Every row comes from one small tree of marks. Brackets hold a mark, then the marks that hang from it, in the order of their numbers. Every link used is in the known rows. Which tree was each row made from?
Known rows:
(q277 (q228 q265)): [  5   1 -13  -1  -4 -10   8  -4  -9 -11   5  19 -15   0  -9  -1   1  -1
  -7   3   3  -3]
(q310 (q277 (q228 q193 (q768 (q35 q265) q183)))): [ -7  15  -7  12 -18 -15  11  -3 -13 -19  10  36 -26   1   0  22  -4   4
 -14   4  -5  -6]
(q265 q183 q228): [-16  10 -12   3  -7   2  12 -16 -22  12   5  -9 -12   1   8 -14 -15   8
   3  -9   2  -4]
(q768 q35): [  3  12   5   7 -12  -7   8 -11 -10 -10   8  16   4  -4 -13   8 -11  -3
  -4  -3  -8   3]
(q310 (q277 (q228 (q11 q183) q265 q768))): [  6   7 -11 -16  -9 -13   8  -3 -15 -14   0  24 -25  15   2   9   4   8
 -10   0   6  -6]
(q768 (q183 q11)): [-13  15  -6  17 -26  -3  21  -1  -5  -8  -3   1  -7  -7  -4  -9  -5   5
  -1  -7  -1  -7]
(q310 (q277 (q228 (q265 q183)))): [ -5   9 -11  -6 -11 -11  13  -2 -11 -10   6  22 -29   6   2   6  -3   3
  -8   3  -2  -6]
(q310 (q277 (q228 q11 q193 q265 q768))): [  6   8 -14  -5 -12 -15   1   6 -15 -21   1  30 -31  13   5  11   9  10
 -15  -1   1  -9]
(q228 q768): [  5   2 -10   0  -9  -4   8  -1  -8  -5  -2  17  -1   7  -5   9  -9   3
  -9 -12   5   4]
(q11 q183): [ -2   2   6  -8  -9  -4   4 -13  -1   3   7   5   8   1  -6  -8  -3   2
   7  -9  12   6]
(q430 (q310 (q277 q228))): [  4  16  -3  -3  -4 -17  12   3  -4 -10   6  24 -21  -3   1  26  -9  -4
 -13  15  -9  -1]
(q183 q11 (q277 (q228 q265)) q768): [ 15   3 -25  14  -8  -2 -10  10  12  -6   7  -4 -22  -1  12 -18  -6   8
  -4  -2  -5 -22]
(q277 q228): [ -3   6  -7  -1  -1 -12   6  -3  -4  -9   9  18 -14  -6 -12   6  -3  -5
  -1   4   6  -2]
(q277 (q228 q265 q768)): [  9  -3 -19  -4  -5 -10   9  -3 -13 -14   0  24 -17   5  -8   4  -2   5
 -12  -2   8  -2]
(q183 q11 (q277 (q228 q193 q265))): [  7   1 -20  11  -8  -4  -1  18   9 -19   3   6 -25  -3   7 -17   6  14
  -8  -9  -3 -17]
(q35 (q265 q183) q768): [ -9   6  -8  25  -4   3  18 -13 -13   4  19  23  -7   3  -1   3 -11  -3
 -12 -11  -6   6]
(q277 (q228 q193)): [ -3   3  -6   6  -6 -14  -6   1  -3 -14  11  21 -18  -8  -7   3   5   1
  -1   0   8  -4]
(q11 (q183 (q277 (q228 q265)))): [  2   2  -2  -8  -5  -4   5  -6   4  -4   8   6  -9   3   2 -11   0  10
   2  -5   6   0]
(q11 (q183 q277)): [ -1   5   4  -4  -7   0   4  -5   8   2   8   1   1   4   5  -9  -5   8
   4 -10   4   3]
(q35 (q265 (q228 q193))): [ -3   6 -11  22  -4   0   8  -6 -14   7  14  10   3   1   7  -6  -6  -2
 -11  -7  -6  -2]
(q265 (q228 q11 q193)): [ -3  12  -9   8  -7  -5  -3  -3 -20  -2   4  -1  -9   6   9 -10   4   6
  -3  -7   1  -9]

Write each row's tree:
[-13  18  -8  21 -24   1  22   7   5  -9  -2  -3 -15  -5   6 -10  -6  10
  -4  -9  -9 -10] -> (q768 (q183 q11 q277))
[ 14  12 -11  21 -14   0 -11   4  12  -5  10  -6  -7  -4   9 -11 -15   6
  -2  -6 -14 -17] -> (q183 q11 q277 (q768 q35))
[  8   7 -17   3  -7  -8  -6 -12 -16  -8   7   9 -28   2  -1 -12   6  12
  -5  -1   6 -10] -> (q277 (q228 q11 (q265 (q183 q768))))
[-10  20   1  20 -30  -5  20 -11 -11 -16   1   7  -5 -11 -11  -2  -9   5
  -2  -4  -9  -7] -> (q768 q35 (q183 q11))
[ -8  21 -16   9 -12   1  19  -6 -22  -2  -5  -4 -17  13  13  -2  -8  13
  -9  -6  -3 -10] -> (q265 (q228 q11 (q768 (q183 q277))))
[  4   6  -9  -2  -4 -14   6  -9 -12 -16   7  26 -14  -4 -16  16  -9   1
  -6   1   5  -1] -> (q277 (q228 (q768 q35)))
[ -5  12 -10  19   5   5  19 -12 -15   7  18  10  -4  14  10  -2  -8  -4
 -10  -5  -8  -2] -> (q35 (q265 (q228 (q11 (q183 q277)))) q768)
[ -6  19  -3  31 -27  -1  25 -14 -12 -11   7  12  -1 -12 -10  -3 -10   4
  -9  -4 -13  -6] -> (q768 (q35 q265) (q183 q11))
[-13  25   3  25 -24  -9  13  -7  -4 -22  10  15 -22 -11  -2   7  -5  11
  -7   3 -14  -6] -> (q768 q35 (q183 (q277 (q228 q193))))
[ 13  11 -17  33 -12   3 -13   2   5   0  16  -6  -7  -5  18 -16 -14   8
  -7  -7 -17 -20] -> (q183 q11 q277 (q768 (q35 (q265 (q228 q193)))))
[ 14   3  -4  -7 -12  -2   3 -12 -14  -6  -1   5  -1  13  -1 -19  12  13
  -5 -11   7  -1] -> (q228 (q11 q183) q265)
[ 16  13 -13  14 -17   2  -7 -11 -14  -7   4  -1 -19  10  12 -19   1  23
 -12 -10 -10 -10] -> (q228 q11 (q265 (q183 q277 (q768 q35))))
[  2   3 -14  -4 -13 -15   4   6 -11 -18   2  32 -27  10   4  13   3   5
 -14  -1   0  -6] -> (q310 (q277 (q228 q193 q265 q768)))
[ 15   8 -17  31  -9  -5 -19   4  11 -11  20   7 -18 -12   8 -10  -7   8
  -6  -1 -11 -21] -> (q183 q11 (q277 (q228 q193)) (q768 (q35 q265)))
[  2   7 -16  -4 -13 -13   0   2 -18 -19   1  27 -37  12   7   6   8  16
 -14  -4   3 -10] -> (q310 (q277 (q228 q11 q193 (q265 q183) q768)))
[ 10  11 -12  16  -2  -6  -2   4  -3 -20  12  22 -24   2   3   6   3  15
 -17  -5  -6  -8] -> (q183 (q277 (q228 q11 q193 (q768 (q35 q265)))))
[-17  16  -6  24 -17   0  24   3   0 -11   5  10 -16   2   5   2  -8   0
  -6  -7 -10  -6] -> (q35 (q768 (q183 q11 q277)))
